What can hang from each mark
pegam: fupuf parot sogo
todo: fupuf kela sogo zume
zume: todo
parot: pegam
sogo: todo
kela: dorev
fupuf: dorev pegam

Known rows, with every way that one mark hangs from another
{todo fupuf {kela dorev} sogo zume}: [ 4.13  0.21 -1.87 -2.20  4.49 -4.59 -4.06  6.22 -1.65  0.89 -3.69 -3.95
  2.83 -0.84  6.93  2.49 -3.78 -0.68 -2.18 -4.38 -0.24 -0.63  4.52]
{zume {todo {fupuf {pegam parot}} kela sogo}}: [ 0.39  0.10  3.33 -2.14  4.15 -1.99 -1.64  0.79  0.50  3.39  1.97 -3.11
  3.74  2.33  6.12  6.14 -0.83 -2.65 -5.00 -2.80  1.94 -1.66  3.31]
{fupuf dorev {pegam parot sogo}}: [ 2.12  3.47  2.07 -0.25 -0.04 -0.62 -0.28 -1.08  0.84  3.06  2.41  2.96
  2.64  1.42  2.40  3.79  0.36  1.20 -3.87  4.81 -2.07  1.89 -0.56]
{sogo todo}: [-0.57  0.54  0.66 -0.40  4.00 -2.92 -2.52 -2.01 -1.43 -0.47  2.12 -1.90
  0.70  2.86 -0.96 -0.54 -0.49  2.44 -0.47 -0.80 -2.39 -1.12  0.26]
{parot {pegam {sogo todo}}}: [ 0.89  2.10  1.96  0.71  3.22 -2.23  0.68 -3.07 -1.79 -0.25  2.70  1.01
  0.59  3.82  0.02  0.31 -0.08  3.17 -0.87  1.01 -4.99 -2.74  1.62]
{pegam fupuf parot sogo}: [-0.23  4.03  0.81  0.91 -0.20 -0.47 -0.36  0.23  2.41  0.11  1.11  3.80
  3.90  5.25  5.39  1.88 -1.06  3.24 -1.65  2.46 -3.47 -1.25  1.48]
{todo {fupuf dorev pegam} kela sogo zume}: [ 2.77 -1.14 -0.83 -4.11  4.40 -4.25 -3.48  5.33 -0.78  3.72 -0.10 -3.04
  4.91 -1.97  3.86  4.00 -3.78 -2.14 -4.26 -2.27 -1.54  1.61  3.86]
{zume {todo fupuf sogo}}: [ 1.85 -0.78  1.91 -1.34  2.03 -2.50 -3.97  2.43 -0.15  1.39  2.33 -2.94
  1.24  1.26  5.77  3.77 -0.57 -0.67 -1.28 -4.77 -2.07 -2.42  3.28]
{sogo {todo fupuf {kela dorev} zume}}: [ 2.82  0.51 -2.46 -1.85  6.98 -4.85 -5.49  2.77 -3.08 -1.23 -2.07 -5.34
  2.85  2.39  2.93  0.48 -2.73 -0.72 -0.43 -4.14 -0.49 -0.50  2.91]
{parot {pegam {fupuf dorev} {sogo {todo kela}}}}: [-1.33  3.37 -2.60 -0.46  6.44 -4.35 -0.90 -2.57 -0.14  1.27  2.60  3.66
  2.94  5.68  0.87  2.03 -2.90  3.35 -0.57  0.52 -5.14 -1.30  4.32]
{todo {fupuf pegam} {kela dorev} sogo zume}: [ 4.60  0.27 -0.05 -1.60  5.16 -2.72 -2.77  5.29 -1.75  1.89 -2.60 -5.08
  3.13 -2.68  4.80  3.62 -2.55 -1.22 -3.39 -3.91 -0.09  0.79  3.95]
{zume {todo {fupuf dorev pegam} sogo}}: [ 3.21  0.47  2.04 -1.81  3.25 -2.19 -4.16  1.71  0.57  4.19  3.66 -3.04
  1.75 -1.32  3.91  6.49 -0.15 -1.98 -3.25 -2.97 -2.63  0.33  2.45]
{parot {pegam {sogo {todo {fupuf dorev} zume}}}}: [ 4.01  0.67 -0.04 -1.43  4.43 -4.22 -2.79  1.19 -2.33  1.01  1.25 -0.79
  2.86  2.41  4.56  2.02 -1.83 -0.43 -0.70 -0.46 -6.62 -1.58  3.07]
{parot {pegam {sogo {todo fupuf zume}}}}: [ 3.67  0.46  1.50 -0.51  3.69 -2.45 -1.63  0.79 -2.61 -0.95  1.12 -2.01
  2.82  2.77  4.41  0.59 -1.14  0.30 -0.72 -1.64 -5.66 -3.06  2.85]
{pegam {fupuf dorev} parot {sogo {todo kela}}}: [-2.73  3.81 -3.04 -1.45  5.44 -6.25 -3.12 -0.42  0.87  1.37  1.58  3.70
  5.53  8.19  2.83  2.98 -3.34  3.30 -2.12  2.83 -2.52 -1.17  3.11]
{todo {fupuf pegam} kela sogo zume}: [ 1.99 -1.78  0.97 -3.47  3.88 -2.78 -2.12  4.60 -1.49  2.33 -0.49 -4.09
  4.66 -1.62  4.01  3.39 -2.66 -1.67 -4.08 -3.69 -0.60  0.39  3.81]
{sogo {todo fupuf}}: [ 0.45 -0.76  1.28 -0.01  3.66 -1.90 -4.94  0.38 -0.98 -0.55  2.18 -2.97
  1.93  2.78  1.94  0.63 -0.79  1.18 -0.02 -2.90 -2.44 -1.22  1.34]
{fupuf dorev pegam}: [ 1.77  1.58  1.46 -0.83  2.04  0.08 -1.22 -1.58  0.43  3.39  2.80  0.32
  0.92 -1.96 -1.18  2.31  0.20  0.39 -2.20  1.31 -2.20  3.29 -0.93]
{parot {pegam {sogo {todo fupuf kela zume}}}}: [ 1.94  0.21 -0.53 -2.37  5.21 -4.29 -1.58  0.44 -3.25 -0.80  0.53 -1.33
  4.09  4.12  3.26  0.64 -2.78 -0.46 -1.29 -2.46 -3.80 -2.84  4.22]
{todo sogo}: [ 0.74  0.24  1.49 -1.02  1.30 -2.71 -1.18  1.67 -0.32  1.72  0.91 -0.88
  1.34  0.08  2.75  1.69 -1.54  2.82 -2.29 -1.19 -1.90 -1.18  2.22]
{fupuf {pegam parot}}: [ 0.76  1.88  4.72  0.75  1.33  1.74  0.66 -2.03  0.81  2.86  1.73 -0.65
  1.70  0.63  1.79  1.51  0.80  0.30 -3.81  2.11  0.65  1.49 -1.21]

Rows
[ 2.94  0.21  2.07 -0.79  5.90 -2.90 -4.62  1.46 -0.28  3.03  1.52 -4.73
  4.58  1.26  4.29  2.97 -0.41 -2.49 -3.38  0.64 -1.60  1.18  1.09] : {sogo {todo {fupuf dorev {pegam parot}} zume}}
[ 1.27  2.48 -0.75  0.36  4.93 -3.46 -4.25  1.49 -1.31 -0.95 -0.96 -0.54
  3.72  6.22  5.68  3.01 -2.35  1.29 -1.37  0.15 -0.11 -1.79  2.92] : {pegam parot {sogo {todo fupuf {kela dorev}}}}
[ 2.15  1.48 -0.56 -2.24  3.32 -5.40 -1.71  0.83 -3.28 -2.17  1.04 -1.34
  2.84  3.44  1.04 -0.46 -1.31  2.92 -1.98  0.24 -4.84 -1.87  0.92] : {pegam {sogo {todo zume}}}
[ 0.82  3.91 -2.09 -0.77  0.39 -2.22 -2.21  0.78  1.88  0.71  1.70  4.66
  2.94  3.00  2.73  2.30 -1.83  3.60 -0.42  1.61 -6.03  0.48  1.52] : {pegam {fupuf dorev} sogo}
[ 1.05 -0.53  0.18 -2.74  3.77 -2.53 -3.42  3.28  0.22  4.75  1.30 -0.98
  3.65 -1.36  2.36  4.83 -2.81 -0.91 -3.60 -1.64 -0.67  1.61  3.53] : {todo {fupuf dorev pegam} kela sogo}
[ 2.56  1.24  2.55 -0.33 -1.29  2.03 -2.05  1.11  0.08 -0.04  2.38  0.04
  2.85 -0.08  2.14  2.92  0.11  0.48 -2.23 -0.10 -3.95  0.32  0.23] : {todo {fupuf {pegam sogo}}}
[ 2.58  2.83  0.87 -1.63  0.09 -0.39 -0.67 -0.86  0.32  1.93  2.78  2.41
  2.00 -0.40 -0.58  2.78 -0.23  1.77 -2.74  2.75 -4.36  2.17 -0.52] : {fupuf dorev {pegam sogo}}
[ 1.94 -0.44  3.39  0.15  1.59  0.11 -2.18  2.82  0.20  2.50  1.67 -2.62
  2.30 -2.39  3.49  3.44 -0.37  0.04 -2.82 -2.47 -1.69  0.13  2.73] : {todo {fupuf pegam} sogo}
[ 2.44 -1.31 -2.76 -4.74  4.03 -6.21 -4.85  6.23 -0.94  2.88 -1.22 -1.87
  4.23 -0.01  5.91  3.05 -5.15 -1.06 -3.21 -3.07 -1.92  0.25  4.65] : {todo {fupuf dorev} kela sogo zume}
[ 3.56  0.51 -0.34 -0.79  7.79 -2.62 -4.21  1.89 -2.89 -0.09 -1.09 -6.38
  2.95  0.04  1.17  1.76 -1.67 -1.33 -1.75 -3.51 -0.33  0.72  2.25] : {sogo {todo {fupuf pegam} {kela dorev} zume}}
[ 2.55  1.05 -1.05 -1.72  4.66 -3.72 -4.39  2.76 -0.88  0.99 -0.62 -3.03
  1.15  1.43  5.67  5.01 -2.47 -1.00 -1.48 -5.89  0.19 -1.88  4.18] : {zume {todo fupuf {kela dorev} sogo}}
[ 0.51 -0.64 -1.63 -4.13  3.73 -5.91 -4.83  2.56 -0.20  3.16  2.00 -1.63
  2.76  2.06  4.81  5.58 -3.39 -1.66 -2.38 -4.59 -0.96 -0.80  4.05] : {zume {todo {fupuf dorev} kela sogo}}
[ 0.22  4.48 -0.88  0.39  0.55 -2.00 -1.70  0.62  3.19  1.97  1.50  4.93
  4.09  4.62  5.61  3.38 -1.58  2.80 -1.76  3.94 -4.08 -0.06  1.35] : {pegam {fupuf dorev} parot sogo}
[ 2.74  2.01 -0.35  0.72  5.64 -2.17 -2.36 -0.44 -2.30 -0.72 -0.29 -0.22
  1.44  3.72  2.87  2.00 -2.23  0.76 -0.16 -1.98 -2.58 -2.23  4.10] : {parot {pegam {sogo {todo fupuf {kela dorev}}}}}
[-0.56  0.34 -0.45 -3.71  3.65 -5.16 -0.86 -0.20 -1.21  1.59  1.76 -0.97
  1.47  2.66  2.36  3.25 -2.15  0.85 -3.04 -3.95 -0.14 -1.51  3.24] : {zume {todo kela sogo}}
[ 3.66  0.64 -1.95 -2.74  3.25 -5.92 -5.52  3.11 -1.92 -0.62  1.17 -1.42
  4.04  2.60  3.76  2.10 -2.44  0.41 -1.31 -0.42 -6.21 -1.10  1.87] : {pegam {sogo {todo {fupuf dorev} zume}}}
[ 3.88  2.91  0.38 -1.38  2.65  0.11 -3.20  0.03 -1.24 -0.70  0.81 -0.92
  1.80  1.34  2.73  4.83 -0.50 -1.28 -2.07 -3.10 -1.37  0.29  1.57] : {zume {todo {fupuf {pegam sogo}} {kela dorev}}}
[ 2.61  1.13  1.77 -2.82  1.19 -0.79 -1.07  2.30 -0.96  0.71 -0.31 -0.80
  5.93  2.31  5.66  2.48 -2.27 -1.69 -4.75  0.45 -0.75  0.51  1.29] : {todo {fupuf {pegam parot sogo}} kela zume}
[ 1.85  4.11 -0.49  0.82  1.35 -0.91  0.59 -1.11  1.86  2.08  1.85  5.55
  1.94  2.37  3.16  2.37 -1.81  2.77 -0.32  1.39 -6.75 -0.43  2.91] : {parot {pegam {fupuf dorev} sogo}}
[ 1.34  3.04  3.82  0.65 -0.79  1.12  1.24 -1.51  0.60  1.01  1.96  1.55
  2.74  1.99  2.67  2.48  1.00  1.90 -3.96  3.69 -1.40  0.95 -0.99] : {fupuf {pegam parot sogo}}
[ 0.55  1.12  2.09  0.62  1.65 -2.56 -3.60  0.84 -0.18 -1.03  1.54 -0.23
  3.96  5.85  5.55  2.20 -0.70  1.82 -1.67  1.15 -2.44 -2.96  1.53] : {pegam parot {sogo {todo fupuf}}}
[ 1.16 -0.50  2.04 -2.59  2.83  0.29 -2.67 -1.85 -0.56  1.27  2.99 -2.70
  2.54  1.25  0.75  3.49 -0.42 -2.61 -1.91 -4.37 -0.04  0.38  1.47] : {zume {todo {fupuf pegam} kela}}
[ 0.07  0.72 -3.43 -2.99  3.82 -5.12 -5.68  1.28 -1.47  0.05  1.93  1.25
  4.19  4.82  1.66  2.41 -3.63  1.38 -0.99 -0.56 -3.35 -0.73  2.87] : {pegam {sogo {todo {fupuf dorev} kela}}}
[ 0.26  1.46  0.70 -2.39  5.24 -4.59  0.01 -0.82 -2.35  0.20  0.70 -1.92
  5.55  4.85  1.52  1.68 -1.45  1.09 -4.70  2.28 -0.97 -0.60  1.37] : {fupuf {pegam parot {sogo {todo kela zume}}}}
[-0.81  0.11  1.03 -0.89  6.32 -2.60 -4.21 -0.77  0.11  3.74  2.26 -1.62
  4.58  3.22  1.87  3.84 -1.43 -1.13 -2.93  0.37  0.94  1.21  1.88] : {sogo {todo {fupuf dorev {pegam parot}} kela}}
[ 0.98 -1.09 -3.49 -4.43  6.12 -6.58 -6.21  2.16 -2.24  0.94  0.39 -3.10
  4.46  2.62  2.18  1.04 -3.66 -1.14 -1.23 -2.73 -1.93  0.42  2.24] : {sogo {todo {fupuf dorev} kela zume}}
